Each row comes from the steps of one path. Every step used is in the known rows, and no mark comes twice. Write the path behind each row, first mark first.
Known rows
Z M: [-17, -11, -16, 4, 18, 3, -29, -8, -26, -12, 12, 7, 20, 33, 12, 24, 39, 14, -1, 1, 9]
Q Z M E W L: [-32, 45, -8, 15, 9, -10, 18, 1, -45, -41, -1, -19, -8, 35, -13, 3, 7, 8, -1, 16, -21]
L W E Q Z M: [4, 29, 21, -3, -19, 15, 72, -16, 6, -6, 12, -15, 2, 26, 25, -31, 28, 27, -13, -48, -6]
Z E: [-25, -44, -1, -12, 12, 16, -23, -2, 14, 0, 7, -11, 8, 4, -3, 37, -9, -10, 5, -2, -10]
W E: [2, -35, 2, -2, -1, 9, 3, -24, 20, -21, -9, 42, 25, -7, -5, -7, -3, 5, -29, -17, 22]
E Q: [34, 4, 17, -19, 1, -35, -30, 5, 29, 25, 8, 25, -8, -31, 7, -21, -20, 9, 0, -1, 7]
U M Z Q E W: [48, 1, 3, 6, -13, 1, 13, 12, -20, -5, -15, -7, -54, -21, -23, 11, 4, -24, 9, 19, -20]
W E Q L: [28, 21, 2, -16, -11, -32, -11, 1, 26, 17, -18, 5, 23, -31, 21, -35, -27, 2, -2, 7, 15]
U M: [-1, -12, -5, 7, 31, 4, -60, 4, -5, -1, 18, 31, -1, 8, 4, 23, 3, 1, -7, -3, 9]
L W E Q Z M U: [-20, 10, -3, -30, -56, 26, 52, -16, -6, 1, 20, -5, 6, 9, 25, -40, 47, 27, -12, -54, -5]
Q E: [20, -10, -17, 42, 19, 24, 2, 7, 7, 6, 1, 9, -2, -36, -29, 28, -7, -8, -16, 2, 3]
M Z Q: [14, 2, -7, -10, 21, -18, -45, -7, -21, -12, -11, 1, -17, -9, -8, 9, 27, -18, -3, 26, 11]
Z M U: [-36, -24, -39, -27, -17, 12, -45, -7, -41, -6, 20, 13, 22, 15, 13, 12, 59, 16, -2, -9, 7]
M E: [-37, -10, -28, -3, 50, 4, -15, 13, -27, -6, 16, 13, 6, 2, -8, 23, 7, -9, -7, 31, 31]
Z Q L: [10, 21, -14, 23, 29, -37, -82, -5, -25, 14, -34, -37, 15, 13, 10, 15, 16, -10, 15, 53, 4]
M E Q L W: [-14, 7, -3, -6, 11, -25, 0, 27, 15, 39, -7, -1, 10, -5, 5, -14, -37, -8, 35, 33, 24]
L W E Q Z: [28, 22, 36, 7, -23, 9, 57, -12, 38, 9, 8, 5, -4, -15, 4, -46, -15, 20, -24, -42, -1]
U M E Q Z: [3, 71, -2, -3, 37, 5, 13, 25, -24, 11, 41, -29, -34, -11, 22, -9, 13, 6, -18, -7, -2]
E Q L W: [14, -6, 13, 5, -12, -31, -23, 13, 39, 45, -14, 11, 19, -10, 2, -21, -44, 2, 31, 18, 15]
Q Z M: [-8, 36, -12, 32, 22, 24, -5, -6, -43, -18, 25, -31, 12, 35, 12, 19, 53, 27, -24, -13, -5]
Q E W L: [20, -3, 6, 36, -17, -16, -2, 1, 21, -16, -30, 25, -9, -22, -48, 4, -47, -5, 3, 15, -28]
L W E Q: [21, -29, 37, -26, -32, -16, 43, -15, 63, 15, -11, 48, 2, -22, 4, -44, -34, 6, 2, -31, 16]

Write each row's path
[-9, -60, 18, 5, -16, 17, 31, -26, 44, -11, -15, 53, 28, 8, -15, -13, -20, 4, -12, -24, 26]
L W E
[12, 1, 7, -64, -7, 1, -1, 26, 23, 10, 31, 0, -37, -37, 20, 0, -19, -20, 11, -21, -12]
U M Z E Q
[26, 7, -11, 42, 27, 2, -11, -9, -9, 9, -23, -25, -22, -14, -17, 28, 23, -17, -3, 19, -10]
Z Q E
[-6, -9, -3, -7, -5, 5, 9, -10, 7, -12, -27, 14, 6, 12, 7, -10, 2, -22, 7, 3, 19]
U M Z Q L W E
[5, -44, 11, -41, -28, 14, 5, 19, -4, -14, 14, 9, -27, -6, -11, 17, -25, -20, 14, 0, -20]
U M Z E W
[-5, -20, 17, -11, -16, -18, -3, 17, 43, 42, -13, -17, 11, -5, 8, -4, -48, -11, 42, 10, -5]
Z E Q L W
[-9, 38, -21, -25, -26, 9, -10, 1, -36, 7, 34, -25, -3, -2, 28, -21, 60, 29, -12, -31, -12]
E Q Z M U
[-30, 17, -14, -13, 13, -21, 16, 22, -8, 28, -2, -15, 13, 23, 22, -7, -4, -4, 41, 28, 20]
Z M E Q L W
[-6, 7, 26, 13, -22, -4, -2, -3, 13, -25, -13, -21, -10, 6, -25, 7, -36, 0, 0, -4, -51]
Q Z E W L
[39, -29, 8, 32, -22, 3, 16, 7, 5, 5, -12, 13, -15, -29, -39, 8, -26, -3, 1, 14, -13]
Q E W
[-12, -38, 4, 17, -16, 7, 15, -15, 31, -1, -27, 29, 43, 8, -5, -13, -29, -2, -1, -2, 27]
Q L W E
[-8, -24, 11, 14, -8, -10, 4, -27, 20, 1, -46, 2, 27, 24, 4, -10, -4, -11, 8, 10, 14]
Z Q L W E
[-54, 5, -41, -11, 51, 10, 0, 8, -55, -20, 20, -8, 10, 38, 13, 32, 46, -2, 2, 22, 24]
Z M E
[9, -17, 26, 4, -28, 16, 16, 1, -5, -4, 6, -37, -15, 9, -13, 13, -15, 7, -2, -4, -38]
Q Z E W
[-15, 1, 3, 14, 12, 36, 0, 1, -5, -5, 21, -48, -2, 5, 0, 32, 5, 2, -19, -19, -25]
Q Z E
[15, 49, 6, -6, -6, 6, 49, -15, -13, -17, 16, -26, 1, 12, 34, -26, 42, 27, -27, -44, -7]
W E Q Z M
[-40, 2, -29, -8, 61, 12, -29, 19, -34, -7, 29, 15, -9, 15, 6, 34, 14, -14, -1, 18, 25]
U M E
[30, 16, 1, 19, -17, -23, 2, -1, 1, -27, -40, 6, -35, -28, -45, 0, -23, -24, 8, 27, -31]
M Z Q E W L
